Each row was made from one small tree. Brackets hold a mark, then the marks that hang from it, in alphabetical order. Every link used is in the known rows. Write each row's tree.
Known rows
{lami vumib}: [-0.92 -0.20  1.13 -3.69 -2.85  2.63  0.62  3.71  1.18  4.29 -1.54  0.80
 -1.10  5.52 -1.96  3.32  0.06  0.92  2.11  0.72  0.45 -0.48]
{toge {vumib kulas {lami zazem}}}: [-0.39  0.83  0.51 -2.80  1.01  2.27  0.20 -0.08  2.86 -0.78  3.12  0.81
 -0.02  2.48  0.31  2.83 -0.07  2.65  2.77 -2.25 -1.21 -3.74]
{danut {vumib kulas {lami pavi}}}: [ 0.22  0.81  1.35 -3.48 -1.96 -0.09  1.35 -0.03  0.26  0.31  0.47  0.63
 -0.04  2.55 -1.71  2.93  0.96  3.71  0.87  1.58 -2.53 -1.87]
{danut {vumib kulas {lami zaze} toge}}: [ 1.54  0.49  1.65 -4.12 -1.76 -4.34  0.51 -1.09  1.65 -1.24  3.38 -0.07
 -0.27  0.91  0.73  1.36  0.14  3.12  3.88  1.07 -0.85 -1.98]
{zazem {lami {pavi sebi} zaze} rugosar}: [ 0.89  0.21  0.69 -1.92 -4.69 -3.84 -0.71 -1.81  0.35  6.57  1.59  0.94
 -2.18  3.90 -5.28  3.11 -0.31 -0.18  4.17 -1.16  0.95 -2.34]
{rugosar zazem}: [ 0.45 -0.68  2.16 -1.39 -1.86  1.29 -0.29  3.04 -0.32  3.42 -2.48 -0.18
 -1.31  2.97 -3.39  2.46  0.34  0.24  2.49  1.51 -0.91 -2.00]
{danut {vumib {lami pavi zaze} toge}}: [ 1.78  0.16  0.58 -2.87 -2.29 -2.27  0.58 -2.50 -0.18  1.02  2.03  0.39
 -0.93  1.99 -1.52  1.39  0.40  3.16  2.66  1.41 -1.14 -0.36]
{zazem rugosar}: [-0.34 -0.69  1.74 -3.01 -2.97 -1.12  0.96  2.93  0.24  4.64 -1.95  0.51
 -1.92  4.92 -2.83  2.41 -0.09  1.01  3.71 -0.40  0.91 -1.55]
{lami pavi vumib zaze zazem}: [ 0.60  0.75 -0.19 -0.74 -2.11  2.87 -0.38 -1.44  1.42  2.84  0.51  0.43
 -1.35  4.11 -1.39  2.43  0.22 -0.82  2.86 -1.08 -0.84 -2.25]
{toge {vumib lami}}: [-0.45 -0.80  0.99 -3.72 -0.22  1.81  0.87  3.32  0.50  1.76  0.53  0.88
 -0.75  4.46 -1.03  3.03 -0.11  3.15  1.97 -0.66 -0.43 -1.72]
{zazem {lami pavi zaze} rugosar}: [ 0.53  0.31  1.21 -0.93 -3.93 -2.03 -0.49  0.48 -0.83  5.99  0.01  1.50
 -2.13  5.26 -4.36  1.50  0.18 -1.70  5.21 -0.99 -0.06 -2.81]
{vumib kulas {lami pavi}}: [-0.45  0.34  1.63 -2.24 -1.15  1.01 -0.13  1.21  1.62  1.22  2.39  0.91
 -0.22  2.02 -0.86  3.34  1.06  3.38  0.58  0.42 -2.09 -2.87]
{danut {vumib {lami zaze} toge}}: [ 1.65 -0.38  1.22 -4.04 -2.15 -3.22  0.52 -1.18  0.22  0.15  1.20 -0.10
 -0.77  2.13 -0.34  1.25 -0.05  2.53  3.66  1.50 -0.21 -0.47]
{vumib toge}: [-0.39 -0.57  1.60 -3.93 -1.81 -0.48  0.13  0.83  2.07  3.40  1.77  0.28
 -1.59  3.10 -1.35  1.92 -0.01  2.12  3.34  0.63  0.85 -0.06]
{lami vumib zazem}: [-0.63  0.50  0.24 -3.11 -2.25  4.02  0.31  0.17  1.98  2.99 -1.67  0.71
 -0.92  4.84 -1.65  3.14 -0.15 -0.17  3.05 -0.39  0.27 -1.02]
{rugosar {zazem {lami {vumib kulas} zaze}}}: [ 0.83  1.86  1.89 -1.25 -3.37  0.41 -1.20  3.22  0.66  3.96  0.29  1.28
 -0.38  3.54 -3.08  2.60  0.22 -1.42  4.73  0.60 -0.97 -4.80]
{vumib kulas {lami zaze zazem} toge}: [ 1.18  0.88  1.15 -2.79 -0.21 -1.85 -1.31 -3.84  3.76 -1.59  5.37  0.22
 -0.31 -0.22  1.79  1.65  0.10  1.45  4.24 -1.05 -0.57 -3.79]
{rugosar {zazem {lami zaze}}}: [ 1.32 -0.02  2.14 -0.82 -2.94 -0.78 -1.95  2.47 -0.95  4.49 -1.39  0.57
 -1.54  3.52 -3.65  1.35 -0.08 -2.67  4.97  0.98 -0.84 -3.62]
{zazem lami rugosar}: [-0.70  0.10  1.55 -3.71 -4.10 -1.02  0.16  2.07  0.04  5.99 -1.80  1.71
 -1.76  6.48 -4.52  2.24 -0.21 -0.97  5.29 -0.40  1.08 -1.81]
{toge vumib}: [-0.80 -0.98  0.98 -2.92 -0.54  1.60  0.96  3.93  1.06  3.75  0.04  0.39
 -1.65  5.32 -1.42  2.45 -0.26  1.70  2.75 -1.05  0.13 -1.14]
{zazem {lami {vumib kulas}}}: [-1.32  1.61  1.45 -4.19 -3.66  1.93  0.14  3.44  1.94  4.58  0.75  2.21
 -0.35  5.23 -2.52  3.43  0.15 -0.21  4.04  0.19 -0.04 -2.66]

Write each row's tree
[-0.72  1.21  1.52 -4.32 -2.38  0.86  0.84  1.51  3.96  2.40  3.45  1.16
 -0.47  2.89 -0.92  3.17  0.19  3.25  3.07  0.27  0.81 -1.30] => {lami {vumib kulas toge}}
[ 0.57 -0.15  0.56 -2.37 -3.50 -1.75 -1.56 -1.40  1.09  5.95  2.64  0.44
 -2.04  3.30 -3.96  2.89 -0.17 -0.70  2.94 -0.11  0.11 -2.00] => {zazem {lami {pavi sebi} zaze}}
[ 0.13  0.41  0.33 -1.82 -0.91  3.46 -0.65 -2.26  0.87  1.16  0.37  0.77
 -0.68  2.93 -1.82  2.91  0.64  1.40  1.10 -0.19 -1.78 -2.06] => {vumib {lami pavi zazem}}
[ 0.08  1.12  1.16 -3.69 -0.32  0.40 -0.49 -3.49  3.83 -0.90  4.26  0.65
  0.05  0.59  0.46  2.55  0.25  2.79  3.30 -0.50 -0.35 -2.82] => {vumib kulas {lami zazem} toge}
[ 1.88 -0.52  0.37 -3.35 -2.97 -2.95  0.39 -2.69 -0.17  1.74  0.69 -0.79
 -1.04  1.77 -2.48  3.24  0.06  2.95  0.70  1.21 -1.02 -0.80] => {danut {vumib {lami {pavi sebi} zaze}}}
[-0.93  1.16  1.26 -2.13 -2.48  2.85  0.83  2.54  2.10  3.46  1.71  1.23
 -0.66  4.01 -1.75  3.70  0.76  2.29  1.22  0.11 -1.09 -1.93] => {lami pavi {vumib kulas}}
[ 0.69  0.46  0.76 -3.87 -2.37 -0.06  1.34 -1.95  0.06  1.42  0.90  0.96
 -0.60  2.74 -2.82  2.33  0.60  4.33  1.63  1.98 -1.02  0.84] => {danut {vumib {lami pavi} toge}}
[ 0.86  0.05  2.11 -3.20 -0.90 -3.24 -0.90 -0.27  2.99 -0.36  5.58  0.33
 -0.39  0.30  1.25  1.90  0.29  2.67  3.30  0.06 -0.43 -3.11] => {vumib kulas {lami zaze} toge}
[-0.13  1.57  1.49 -2.63 -4.38 -2.14  0.09  2.46  1.33  4.73  0.67  1.91
 -0.93  5.38 -2.67  2.58 -0.19 -1.08  5.87 -1.32  0.76 -4.10] => {zazem {lami {vumib kulas} zaze} rugosar}
[ 0.12  1.38  0.74 -1.35 -1.42  0.67  0.27 -3.20  1.36  0.78  1.63  0.98
 -0.27  2.39 -1.90  3.06  0.78  2.42  2.51 -1.59 -1.46 -3.83] => {vumib kulas {lami pavi {zazem rugosar}}}
[-1.00  1.27  0.54 -3.19 -4.08  3.97 -0.15  2.48  0.13  6.72 -0.50  2.64
 -1.06  6.62 -4.93  3.34  0.44 -0.07  2.69  0.52 -0.47 -0.90] => {zazem {lami pavi vumib}}
[ 1.04  0.46  1.63 -1.61 -0.95 -2.03 -0.99 -1.51  2.74  0.24  6.30  0.63
 -0.45  0.11  0.30  1.92  0.80  3.43  2.43 -0.01 -1.27 -2.97] => {vumib kulas {lami pavi zaze} toge}
[ 0.71  0.67  1.05 -1.57 -3.68  0.85 -1.34 -1.14 -0.04  6.38 -0.23  0.63
 -1.33  2.77 -7.22  3.87  0.25  0.50  2.06  1.15 -0.72 -1.70] => {rugosar {zazem {lami {pavi sebi}}}}
[-0.84  1.37  0.80 -3.23 -1.83  3.15  0.08 -0.18  3.30  1.64  0.85  0.85
 -0.46  3.72 -0.46  3.22  0.18  0.47  3.02 -0.84 -0.32 -2.88] => {lami {vumib kulas} zazem}
[-1.00  2.03  1.39 -4.68 -3.53  1.04 -0.03  1.04  3.35  4.09  3.47  2.40
 -0.34  4.36 -2.85  3.06  0.07  1.57  4.81  0.32  0.89 -1.82] => {zazem {lami {vumib kulas toge}}}
[ 0.69  0.62  0.82 -3.42 -1.79 -0.36 -0.06 -3.90  1.96  1.54  1.21  0.90
 -0.73  2.49 -2.31  2.30 -0.14  2.41  4.28 -1.13  1.13 -1.62] => {vumib {lami {zazem rugosar}} toge}
[ 1.12 -0.87  0.65 -2.11 -2.28 -2.01 -0.95 -1.17  0.98  2.59  2.84 -0.54
 -1.11  1.18 -1.72  3.75  0.14  2.49  0.35  0.29 -0.56 -1.82] => {vumib {lami {pavi sebi} zaze}}
[ 0.40  1.50  0.47 -2.71 -1.27  1.38  0.75 -3.91  0.93 -0.62  0.86  0.34
  0.01  1.94 -1.30  2.65  0.87  2.38  1.77  0.30 -2.69 -2.64] => {danut {vumib kulas {lami pavi zazem}}}
[ 1.34  0.51  1.64  0.46 -3.03  0.30 -1.88  1.23 -1.22  5.27 -0.52  0.75
 -1.63  3.56 -4.76  1.62  0.50 -2.06  4.18  0.75 -1.91 -3.54] => {rugosar {zazem {lami pavi zaze}}}
[-0.39  2.26  0.13 -2.04 -1.68  3.49  0.48 -3.57  4.21  1.97  4.32  1.21
 -0.51  2.36 -1.60  3.00  0.61  2.53  2.88 -0.96 -0.29 -1.71] => {lami pavi {vumib kulas toge} zazem}
[-0.18  0.63  1.32 -3.14 -0.40  1.34 -0.70 -1.14  2.58 -0.77  1.66  0.48
 -0.03  1.76  0.55  2.90  0.40  1.42  2.46 -0.56 -1.34 -3.78] => {vumib kulas {lami zazem}}
[-0.46  0.67  1.18 -2.28 -4.13  0.26  0.27  1.02 -0.66  6.76 -1.05  1.84
 -1.77  6.10 -5.69  2.32  0.36 -0.19  4.30 -0.57  0.09 -1.69] => {zazem {lami pavi} rugosar}
[ 1.07  0.24  0.33  0.00 -2.22 -0.78 -0.22 -2.96  0.38  3.05 -0.09  0.11
 -2.18  3.64 -2.08  1.40  0.12 -1.21  4.22 -2.11 -0.39 -2.90] => {lami pavi zaze {zazem rugosar}}
[ 0.52  1.18  1.33 -3.93 -1.85 -1.04  1.34 -2.64  1.51  0.16  3.27  0.85
 -0.02  1.25 -1.66  2.43  0.85  5.11  1.84  1.47 -1.76 -0.95] => {danut {vumib kulas {lami pavi} toge}}
[ 0.62  0.40  0.59 -1.78  1.13 -0.02 -0.59 -0.70  2.73 -1.40  3.78  0.28
 -0.30  1.77  1.78  1.97 -0.16  1.13  3.52 -2.52 -1.32 -4.93] => {toge {vumib kulas {lami zaze zazem}}}
[ 0.40  0.71 -0.08 -2.58 -4.59  0.21 -0.72 -0.44  1.20  6.49  1.82  1.18
 -1.44  4.49 -4.61  3.85 -0.21 -0.16  2.70 -0.06  0.56 -1.27] => {zazem {lami {pavi sebi} vumib zaze}}
[ 0.28  0.95  1.49 -2.95 -2.34 -1.18  0.15  1.22  3.63  1.92  4.43  0.71
 -0.81  2.14  0.53  2.28  0.12  1.87  4.03 -0.27  0.72 -2.11] => {lami {vumib kulas toge} zaze}
[ 0.92 -0.75 -0.03 -1.81 -0.76 -1.05 -0.21 -0.25  1.27  2.21  3.88 -0.21
 -1.16  2.11 -1.97  3.58 -0.27  3.82  0.74 -1.40 -0.56 -1.88] => {toge {vumib {lami {pavi sebi} zaze}}}
[-0.79  1.07  0.02 -3.97 -4.80  2.36 -0.10 -0.11  1.38  7.11  0.88  1.43
 -1.05  5.24 -5.94  4.80 -0.06  1.16  1.68  0.55  0.52 -0.31] => {zazem {lami {pavi sebi} vumib}}
